Every row comes from one small tree of marks. The marks that hang from a mark follow it in brackets, in the order of their numbers. Every link used is in the known rows. Which tree was each row made from?
In the rows, 100 means zero.
Known rows
Q_71(Q_456(Q_295 Q_926) Q_981): 120 118  51  83  98  68 112 109 104 103 122 101 104  89 128
Q_162(Q_981): 120  96  78  90  98 100 115  96  93  96 105 100 103  96 127
Q_71(Q_456 Q_981(Q_295)): 119 120  83  95  99  85  83 114  92  95 113 102 100  87 100
Q_295(Q_456):  96 111 114  99  97 100  94 101  88 105  90 100  89 103 107
Q_926(Q_456(Q_71 Q_295 Q_981(Q_162))): 111 104  57  86  90  82 119 104  91  69 108 105  91  84 125
Q_926(Q_456):  99 106  97 105  96  91  84 102  96  86  98  99  97  84 101
Q_926(Q_456(Q_71) Q_981(Q_162 Q_295)): 135  95  91  94  90  59  98 105  72  55  97 115 106  76 113
Q_456(Q_926): 116  99  79  85 101  79 113  92 115  90 103 104 108 112 120
Q_981(Q_162 Q_295(Q_456(Q_71 Q_926))): 127 108  83  75  94  91 101  94  76  63  79 114  89 121 114
Q_295(Q_456(Q_71)): 104 110 109 100  97  93 106 104  92  90  99  98  92 102 111
Q_162(Q_981(Q_295(Q_456(Q_926)))): 137 100  62  82  97 106 109  91  91  83  93 107 102 105 139
Q_295(Q_456(Q_981)): 100 112 106  89  95  94 104 102  92 105  99 103  87 102 113
Q_456(Q_71 Q_295 Q_981(Q_162)): 118  98  42  72  91  88 150 103  92  75 114 108  92 100 133
Q_981(Q_162 Q_295(Q_456)): 114 109  96  82  94 107  87  97  66  79  71 113  83 116 101
Q_71(Q_981(Q_162 Q_295(Q_456(Q_926)))): 112 115  87  82  95 100  96 100  76  91  92 115  94 103 110
Q_456(Q_295): 104  97  54  94  97 116 117  99  98 103  96 102 100  95 123
Q_981(Q_162 Q_295(Q_456(Q_926))): 122 109  86  75  94  96  94  93  73  75  72 115  87 122 111

Which tree is each row?
135  97  20  56  92  68 163  95 108  66 118 112  99 111 153 => Q_456(Q_71 Q_295 Q_926 Q_981(Q_162))
104 106  62  85  90  90 107 101  88  85  99 107  89  85 121 => Q_926(Q_456(Q_295 Q_981(Q_162)))
110 107  83  86  92  88  90 100  87  74  96 109  90  91 106 => Q_926(Q_456(Q_981(Q_162 Q_295)))
119 105  73  93  94  85 100 103 102  61 110 104  97  84 113 => Q_926(Q_456(Q_71 Q_981(Q_295)))
136  93  78  76  96  62 115  93  96  79  97 116 113 106 125 => Q_456(Q_926(Q_981(Q_162 Q_295)))
131 101  69  86  97 113 104  94  86  86  92 106  99 101 132 => Q_162(Q_981(Q_295(Q_456)))
118 106  77  87  92  81 102 103  91  58 105 107  92  89 110 => Q_926(Q_456(Q_71 Q_981(Q_162 Q_295)))
108 118  66  94  97  84 102 115  93 109 119  98  99  81 114 => Q_71(Q_456(Q_295) Q_981)
108 100  49  71  91  99 134  99  87  98 102 111  88 101 127 => Q_456(Q_295 Q_981(Q_162))
124  94  74  94  88  57 118 107  72  69 103 111 105  70 127 => Q_926(Q_456(Q_71 Q_295) Q_981(Q_162))
117 105  84  92  97  94 112 105  89  71 109 107 101  96 105 => Q_456(Q_71(Q_981(Q_162 Q_295)))
113 115  96  85  96  75 116 101  92  85 103 105  95 108 124 => Q_295(Q_456(Q_71(Q_981(Q_162)) Q_926))
116  95  80  93  88  65 106 104  68  85  94 113 102  71 123 => Q_926(Q_456(Q_295) Q_981(Q_162))
118 111  89  73  94  67 126  99  95  79 105 107  90 114 128 => Q_295(Q_456(Q_71 Q_926 Q_981(Q_162)))
134 112  67  75  99  59 104 105 112  83 117 102 100 105 117 => Q_71(Q_456(Q_926 Q_981(Q_295)))
135 107  85  82  97  44 101 106  96  84 109 104 105 101 113 => Q_71(Q_456(Q_926(Q_981(Q_162 Q_295))))
147  91  70  77  97  52 131  96 101  56 109 114 116 104 131 => Q_456(Q_71 Q_926(Q_981(Q_162 Q_295)))
119 120  58  75  94  61 113 109  88  98 115 105  97  96 124 => Q_71(Q_456(Q_295 Q_926) Q_981(Q_162))
145 100  50  59  95  64 138  94 108  50 113 115 101 119 131 => Q_456(Q_71 Q_926 Q_981(Q_162 Q_295))
124 109  54  84  98  67 111 105 109  94 111  97 101 101 126 => Q_71(Q_456(Q_295 Q_926))
131  95 103  88  93  72 105 104  67  79  90 117 103  93 112 => Q_926(Q_981(Q_162 Q_295(Q_456(Q_71))))
107 120  72  86  94  75 104 115  77 105 112 103  91  88 110 => Q_71(Q_456(Q_295) Q_981(Q_162))
